Each row was made from one small tree. The marks that hang from a mark follow it in brackets, in alphabetical order. Every link used is in the known rows. Write each row's tree.
In the rows, 128 means zero.
Known rows:
W[K[L Y]]: [207 117  96 107 142 148  91  95 137 154 161 120 101 171  79 131 163  76
 132  97 128 128 163 123 138  97  61 187 140  87 155 157  93 138 120 105
 135  92 132 126 110 188  91]
K[L[U]]: [176  96 115 128 130  91 123 108 132 126 177 103 124 187  87  96 149  98
 172 126 122  78 137 136 147  98 114 155 115 124 137 129 106 151 100 147
 161 147 149 137 102 151  96]
R[S]: [154 146 137 104 132 108 175 129 107  97 165 137  98 133 118 111 139  70
 137 112 125 165 132 138 145 181  96 165 137 179 101 127 117 148 137 184
 110 162 131 162 118 119 147]
K[D]: [125 112 154 123 146 107 165 152 141 119 126 124 145 110 140 111 117 116
 175 130 115 139 103 134 119 175 135 143 142 147  98 125 149 101 132 159
 126 149 111 142 138 103 176]
Z[C[K[D] U]]: [ 51 158 164 125 125 143 179 168 112 105 105 141 174  62 138 132 166 138
  69 152 162 104 132  96  94 138 159  76 106 142 104  72 100 107 105 137
 118  88 108 133 133  78 180]
S[Y]: [162 120 102 131 153 129 164 114 119 127 177 136 116 153 136 109 138 109
 156 114  84 170 120 154 124 166 112 170 152 143 115 150 166 114 165 169
  97 132 159 148 121 141 131]
U[L]: [144 117 134 124 144  97 146 137 107 122 168 155 125 148 137  86 148 119
 167  95 109 138 118 160 146 126  68 137 160 145 100 189 149 148 129 111
 116 133 116 161 106 155 115]
L[K U[D]]: [140 107  97 160 108 106 127 132 125 174 155  97 145 173 106 167  76 120
 122 143 116 124  98 121 130 137 147 104 116 143 139 109 147  81 124 161
 129 161 159 118 137  95 122]
C[K[D W Y] U]: [106 144 114 153 130 155 124 131 147 146  42 129 153  91 109 138 139 152
 108 152 156 100 140 101 146 154 139 102  90  92 110 122  96  84 137 125
 104  72  65 111 186 116 184]
W[G K[D] Z]: [149 126 161  69 116 155 114 172 157 123 115 107 104 116 149 150  92 114
  96 117 141 176 137 132 171 154  90 146 214 147 116  87 134 137 145 104
 106 150 143 126  82 105 138]
W[G[X[M]] Z]: [117 135 174  27 104 153 142 212  97 111  89 119  68 127 149 185  49  96
 141 120  97 182  85 172 153  93  75 135 202 179 109 121 138 165 175 125
  76 173 206 129  51 129  21]
U[D L[K[C]]]: [123 114 117 179 148 136 139 101 132 143 137 163 127 139 138 156  96 126
 111 130 119 149  85 129 110 140 157  79 131 141 149 193 165  89 169 125
 123 153 106 107 159  97 141]
C[U[L[K[D Y]]]]: [ 84 143 107 173 133 146 133 164 173 160 151 148 125 125 119 140 116 141
 107 185 119 146  90 154 177 112 102  87 129 105 122 183 160 114 122  71
 102 127  73 140 171 187 153]
R[S[Y]]: [168 172 104 134 155 122 186  96 128 112 175 145  79 144 119 103 146  77
 125 123  99 203 136 145 142 188  96 175 139 176 124 149 157 146 172 210
  86 152 149 165 129 142 142]
C[K[L]]: [148 111 127 116 141 122 148  90  94  79 135 135 149 133 104 100 179  79
 135 111 152  94 161 111 103 113 101 138 118 113 122 148  60 149 127 130
 145  88 135 120 103 125 105]
L[K[W]]: [134  91 127 152 113 122 118 116 130 145 160 118 159 141 158 144  54 133
 148 136 139 137 105 110 105 203 131 134 193 108 106 151 118  95 133 140
 130 136 131 117 150 140 137]
Z[C[K U[L]]]: [ 68 164 142 123 119 136 151 148  81 102 148 175 159 101 131 101 199 141
  65 119 152 101 143 120 118  94  92  69 118 143 109 131 100 147 102  84
 108  78 111 153 105 127 118]
K[C L[U] Y]: [183  83  70 141 134 122 104  79 185 142 145 100  84 173  69 122 154 118
 161 133 122  80 145 139 144  75 153 126  67 121 163 141 133 133 145 128
 170 130 128  90 145 147 102]
Z[C]: [113 123 156  96 117 103 140 147  98 114 179 134 139 111 145 120 127 134
 137  97 121 133 122 106  79 141 119 137 146 152 107  98 149 122 110 149
 121 132 156 153 113 128 129]
K[C G L W Y]: [152  97 114 171 162 128 100  51 172 125  86 114 116 130 138 106 125 163
 185 125 129 125 148 119 108 117 186 160  76  75 170 162 145 137 150 124
 171 115  97  82 186 159 150]
C[K[D] U[L]]: [ 81 153 147 150 147 133 174 156 120 107  96 167 162 100 129  94 185 125
  99 149 143 106 127 148 161 124 107  78 121 131  98 162 100 127 124 105
 106  90  70 146 123 111 168]
Y[S]: [170 134 144 128 111 113 153 119  75 134 146 175 101 150 132 143 138 107
 151 120  98 125 106 130 137 144  95 158 157 119  88 118 134 122 103 155
 161 147 159 163  87 134 143]
W[G]: [133  70 171  83 127 113 146 141  97  78 163 121 108 134 115 105 119 106
 158  84 119 149 111 135 154 131  87 146 172 165  87 112 131 130 133 113
 131 125 159 141  70 126 130]
C[U[L]]: [107 124 133 131 148 131 156 158  93 121 172 170 129 149 118  87 168 119
 130 118 102 126 112 176 177 119  79 135 143 147  85 168 113 135 105 101
 103 131  92 171 103 161 139]
M[X[G]]: [160 105 150  99  93 124 123 121  98  78 149  89 114 137 111 127 131  79
 200  84  46 151  95 134 116 140 106 173  90 185 137 144  79 134 138 164
 131  88 134 179  97 104 126]
Z[C[K[L] U[D]]]: [ 80 159 157 136 150 154 130 112  53  96 109 148 153 116  82 141 185 104
  50 118 160  79 144  69  78  76 153 102  55 118 151  90  57 105  99 143
 129  85 136 138 124  98 120]
K[D G L Y[S]]: [152 162 141 169 142 107 130  91 143 137  81 151  96 118 120 126 148 144
 168 169 116 132 124 128 154  78 141 162  78  44 156 138 179 147  94 124
 192 145 124 150 145 187 160]
W[Z]: [135 132 103  84 110 127 122 165 105 114 146 113 124 139 150 119 103 114
 143 123 105 153 125 158 138 146 100 158 149 164  82 114 129 139 134 135
  96 176 155 143 114 114 112]
U[D]: [143 112 136 130 149 114 142 128  80 130 117 131 133 147 111 133 118 107
 149  86 103 141 108 122 114 140 128 155 109 158 108 118 140  80 135 175
 107 145 136 147 131  88 149]
M[X]: [155 116 148 118 134 116 139 138 119 103 161 107 138 149 104 115 130  87
 192 116  76 155  97 132 118 144  84 150 133 170 107 151  87 117 118 161
 129 114 133 153  84 115 120]
Z[C[K[L Y]]]: [136 138 114 110 123 124 103  96 112 104 136 127 133 107  93 120 179 114
 110 103 167  89 175  73  72  65  99 109  68  99 157 130 104 150 118  96
 139  63 154 115 134 155  75]
Z[C[U[L[K]]]]: [ 57 139 145 145 114 135 138 162 110 133 217 162 152 130 148 124 126 142
  68 156 134 127  98 130 126 120 110  83 164 133 115 145 139 130  86  84
 116 129 128 157 120 170 118]
C[K[D W Y[S]]]: [166 164 119 167 102 121 112  94 137 160  21 159 109  98 133 166 122 158
 121 139 153 109 144  67 133 152 124 101 114  51 130 133 140  88 139 138
 151  94 106 117 170 121 171]
C[K[G] U[L]]: [ 72 162 136 137 144 135 176 142  87 102 117 158 177 105 145  66 202 135
 116 132 126 124 141 175 160  98 106 108 105 124  93 160 106 163 104  89
 124  88  88 144  95 129 150]
H[S]: [113 141 111 135 124 117 137 136  61 139 123 170 128 141 133 126 145 101
 193 105 132 130  99 129 123 157  96 158 125 171  93 130 120 134 122 138
 153 123 113 162 102 119 139]
G[X[M]]: [134 139 165  72 130 133 172 183  98 148 109 138 109 131 141 182  95  84
 178 123  81 155  80 166 112 127  94 153 178 160 106 149 126 131 157 173
  91 143 168 132  82 133  60]
C[K[W]]: [143 114 126 123 115 116 138 102 103 120  89 129 166 122 143 118 129 131
 143 102 157 109 152  99  94 184 113 129 146 113 100 139  83 108 139 150
 121  87 117 110 137  93 142]
G[X]: [132 119 144  83 142 129 161 162  93 130 120 132 103 109 116 151 120  90
 163 122  87 149  94 173 114 144 119 158 160 171  99 145 114 123 139 145
 110 136 143 130 111 130  95]
H[S[Y]]: [127 162  75 163 148 127 152 115  83 151 142 182 107 158 135 122 150 106
 174 113 104 156 106 141 122 165 107 162 130 169 122 144 163 134 158 156
 131 120 136 166 119 140 130]
K[Y]: [156 109  96 102 128 121 128 136 124 140 143 124 110 138 106 118 134 108
 173 104 101 148 127 142 134 117  85 156 111 139  98 136 150 116 133 122
 110 122 139 138 130 154 121]

Which tree is each row?
[195 123  78 105 106 159  86 104 180 152 148 100  97 187 118 145 137 103
 103 130 136 106 175 147 150 115 143 148 151 129 177 105  84 161 139 132
 150 167 145  89 103 107  86] : W[K[C L[U]] Z]
[179 107  98 148 134  94 107 124 194 149 131  92 108 163  78 114 142 127
 176 148 127  90 138 130 159  78 126 131  79 102 165 131 151 133 117 132
 153 139 122 120 157 163 122] : K[D L[U] Y]
[189 112  70 148 105 102  70  64 159 148  97  94 130 164  76 114 148 134
 142 117 162  61 182  87 141  90 108 119  79  64 168 146  87 137 128 119
 151  78 121  95 156 152  77] : C[K[L[U] W Y]]
[146 124  92 148 123 148  83 129 209 150  45 101  96 100 162 154  68 177
 148 148 134 150 130 120 126 172 187 115 114 126 136 128 177  96 190 135
 103 167  85  86 221  92 160] : K[C D W[Z] Y]
[169  75 108 137 134 114 132  85 161 119 160 107 112 173 102 108 152 106
 166 133 129  79 135 140 128 109 172 135 109 140 152 127 110 143 134 153
 180 144 127  98 119 111 123] : K[C L[U]]
[108 187 126  94 107 171  93 186 108 152 171 159 127 139 152 133 154 142
  33 120 127 145 151 151 155 113  66 125 177 145 123 117 113 153  96  79
  78 144 125 165  89 148  95] : W[K Z[C[U[L]]]]
[166 144 128 144 163 135 114 100 186 154 110 109 135 119 123 118 159 119
 152 138 128 149 159 134 139 112 124 184 112  63 176 139 144 147 112 107
 151 108 105 120 137 178 153] : W[K[D G L Y]]
[137 145 127 134 118  97 106  96 103 123 112 115 146 141  85 137 171 126
  88 104 167  61 161  59  81  69 153  89  53 122 191  84 100 124 104 156
 149 104 161 121 123  85  88] : Z[C[K[L[U[D]]]]]
[178 137 120 147 149 118 105  84 134 174 125  99 146 182 102 122 154 114
 120 109 118 117 160 130 147  99 142 173  93  99 197 103 124 132  90 152
 160 134 142 129 102 125 127] : W[K[G L[U[D]]]]
[110 106 164 161 182 116 173  88 179  93 102 125 146  90 157  93 142 136
 190 161 135 132 120 142 103 138 226 146  94 116 158 142 155 140 139 152
 182 150  92  99 154 108 198] : K[C D G L]
[148  73 172 117 132 114 113  74 100  61 101 116 119 130 102 100 135 118
 126  80 183  85 162  70 126 122 102 128 155  86 133 141  58 147 145 102
 156  73 148 104  97 131 101] : C[K[L W[G]]]
[171 133  93 158 150  93  93  88 137 163 104  91 112 170  74 117 148 142
 162 119 103 118 140 130 152  43 151 149  17  98 190 120 172 135 104 135
 153 136 138 128 149 151 112] : K[G L[U[D]] Y]
[115 127 110 167 116 101 138 127 135 174 143  89 170 152 135 147  89 146
 141 152 111 145  99 143 130 129 178 117 100 130 151 105 178 104 108 152
 145 160 149 118 136  97 143] : L[K[G] U[D]]
[ 96 115 165  56  97 120 103 175  97  81 164 113 102 106 145 125  86 139
 100  93 136 159 130 110 125 110 100 121 168 177 102  63 163 157 129  97
 107 159 193 149  76 116  92] : W[G Z[C]]
[188 116 126 135 134 115 123 112 189 163 149  99 132 172 105 121 146 101
 138 138 139  94 157 127 151 131 119 156 151  99 176 124  98 132 105 149
 160 132 120 127 104 132 135] : W[K[D L[U]]]
[134 123 121 137 153 145 130 108 167 164  41 119  96  68 146 164  94 165
 171 134 101 164 116 165 100 138 202 148 106 122 143 158 165 115 174 128
 124 119  94  70 195 133 132] : K[C G[X] W Y]
[ 61 148 146 101 117 150 158 156  76 100 143 152 173  90 122 121 182 123
  71 124 151  98 143 103  88 122 127  87 109 152  95  78  79 117 100 122
 116  80 131 137 102  93 141] : Z[C[K U]]
[ 69 105 136 174 137 174 184 146 174 128 140 137 150  98 145 160 100 116
 110 208 132 129  75 141 124 184 219  90 147 144 104 121 119  78 144 141
 145 150  89  96 166  80 213] : L[K[C[U] D]]
[138 117  80 148 116 118 112 134 146 150 185 145 115 151 121 129 111 126
 145 136 116 153 113 147 151 105  61 109 144 106 121 204 171 131 138  70
 113 120 122 135 139 199  91] : U[L[K[Y]]]
[ 79 160 111 104 111 159 133 150  98 127 126 137 145  85  96 137 180 129
  68 123 141 106 149 103 106  89 110  88  70 134 106  85 103 117 110  96
 106  63 129 121 131 128 121] : Z[C[K[Y] U]]
[ 87 150 155 130 114  99 132 109 112 114  89 125 195  68 191 107 132 188
 121 104 168 123 166  87  50 161 160 114 122 104 132 102 138 133 111 133
 137  84 125 114 136  99 153] : Z[C[K[G W]]]
[ 62 140 163 176 178 142 188 142 168 114 104 157 150  84 171  86 168 169
 143 167 114 141 101 193 157 134 199 107  99 143 120 156 171 136 129 114
 138 145  43 132 155 112 225] : K[C[U[L]] D G]
[178  68 158 150 139  85  76  87 119 123 105  87  91 195  76 121  92 143
 134  82 147  80 134  77 166 100 139 138 116 108 178 107 110 113 124 149
 154 133 157 129 120 130 101] : K[L[U[D]] W[G]]
[124 146 107  96 101 127 123 128 110 127 126 130 142  84 114 137 162 132
 106  92 148 121 161  83  77  99  93  90  89 127 121 111 142 122 123 109
 114  65 149 118 130 121 101] : Z[C[K[Y]]]
[118 145 131 103  95 115  75 153 114 130 123 116 135 117 185 135  67 178
 114 114 141 137 135  92  90 168 132 133 163 133 116  88 144 130 128 144
  93 168 154 143 150 117 107] : K[W[Z[C]]]
[180  75 117 163 131 106 102  62 173 131 127 102 113 180 114 116 125 145
 167 120 144  67 144 115 123 142 193 138 123 115 169 142 103 128 138 162
 176 139 113  88 154 117 129] : K[C L[U] W]
[ 51 148 180  41 111 170 128 216  78  89 120 124  76  78 115 175  93 128
  52 137 114 158 102 156 145  86 129 117 167 202  98  60 109 146 120  84
  81 149 181 139  79 135  66] : W[G[X] Z[C[U]]]
[134 107 126 170 115 100 110 114 138 146 168 147 147 151 165 119  77 153
 139 135 139 136 107 125 135 174  94 117 197  93 124 205 141 120 132 110
 121 138 104 134 150 173 118] : U[L[K[W]]]
[170  97 141 169 136  72 105 102 179 144 116  93 137 166 120 104 105 152
 180 147 151  77 135 102 148 153 164 140 128  85 166 132 120 124 114 169
 162 150 104 125 163 141 140] : K[D L[U] W]
[ 97 103  81 151 123 190 143 126 156 145 160 132 120 127 104 169 117 111
 107 179 115 138  96 151 138 136 161 103 114 135 102 135 122  86 148  98
 130 121 112  89 162 130 154] : L[K[C[U] Y]]
[171 118  94 187  90 146  92  67 159 179 105 164  87 136 146 206  68 150
 116 160 129 131 104  88 123 170 158 109 155  59 137 153 158  83 156 125
 172 134 126  84 179 147 148] : L[K[C W Y[S]]]
[131 172 133 106 129 145 130 166 172 150 101 104 162  99 193 127 111 135
 128 148 115 190 148 166 138 168 135 173 170 126 127  99 157 142 126 130
 110 167 115 134 117 101 172] : W[K[D G] Z]
[ 85 163 158 147 150 130 129 154  60 130 142 178 129 140 118 127 153 147
  67 106 114 121 101 115 128  91 122  96  92 149 129 124 148 107 105 122
  90 131 116 180 134 131 136] : Z[C[U[D L]]]
[140 102  67 147  69 136  86 124 196 170 134  84 130 157 165 168  40 162
 117 176 137 121 121 130 136 183 197  91 168 130 138 119 135 110 161 137
 137 192 137  70 168  89 114] : L[K[C W[Z]] U]
[112 122 126 155 160 135 159 120 204 136  72 115 131  66 157 119 130 164
 183 152 112 163 117 159 117 133 201 125  78 129 134 130 205 113 158 130
 146 134  84  94 181 107 205] : K[C D G Y]
[ 79 145 155 121 132 126 142 165  92 117 185 173 139 124 134  97 166 145
  95 119 118 118 111 138 135 103  91 111 134 153 106 132 137 146  90 102
 104 126 116 179 108 159 129] : Z[C[U[L]]]
[ 32 196 130  91 102 162 144 177  83 101 106 124 183  62 166 118 159 160
  57 154 141 144 153 141 104 102 153 102  95 151  98  55 114 154 100 103
 106 120 146 132 109  88 131] : W[Z[C[K[G] U]]]
[129 175 146  88 122 139  87 126 127 125 155 109 145 120 171 121 137 137
  87 119 143 155 179 122  94 100 127 177 150 102 168  91 125 190  90 108
 141 148 165 139  96 155  92] : W[K[G L] Z[C]]
[126 133  97 172 168 169 126 119 122 150  90 169  86 143  84 138 164 136
 100 116  95 129 101 151 158  81 139  98  47 149 144 168 154  87 159 109
  94 121  77 126 175 123 149] : K[C[U[D L]] Y]
[101 182 124  96 117 140 122 146 112 128  19 107 144  63 175 148  93 156
 124 143 128 157 148 160 105 147 157 137 139 126 111 132 106 152 152 123
  97 131 134  95 146  98  92] : C[K[G[X] W[Z]]]
[108  97 164 186 177 152 140  92 167 106  91 139 130 125 126 123 123 138
 134 170 151  79 112 107 126 169 225 132 123  99 146 135  77  98 139 162
 155 136  61 101 185 111 204] : K[C[U] D L W]
[170 154 103  84  91 124  63 139 151 161 184  97 118 180 118 138 129 126
  75 123 143 109 182 110 128  95 106 150 159 122 180  80 104 170  88 122
 136 156 179 138  85 138  53] : W[K[L[U]] Z[C]]
[ 89 130 176  37 103 138 119 201  96  90 123 116  71  71 132 172  77 128
  92 112 124 174 113 139 117  96 118 121 180 194 114  81 146 159 141  93
  89 157 201 135  85 125  50] : W[G[X] Z[C]]
[160 116 166  84 132 152  97 142 155  93 126 106  96 137 122 135 112  99
  94 126 158 146 152 119 169 120  93 158 196 116 154 100 104 164 136  97
 129 148 147 130  79 137 110] : W[G K[D L] Z]
[128 122 143 145 127 110 147 119 144 120  57 123 172  90 158 122 119 144
 152 127 163 110 142  91  96 198 147 110 141 103 113 137 109  93 146 156
 123  97  93 107 163  73 182] : C[K[D W]]
[ 33 162 153 158 124 131 151 162 117 129 199 160 179 100 172 107 133 175
  85 169 130 152  99 154 126 110 137  91 147 120 124 139 161 155  74  75
 135 126 120 151 117 174 139] : Z[C[U[L[K[G]]]]]
[115  88 132 107  86 131  80 144 133 110 140  98 117 140 164 149  16 146
 110 130 156 164 117 115 153 172 112 114 221 125  98 117 128 129 152  90
 112 163 173 110 120 138  96] : L[K[W[G Z]]]
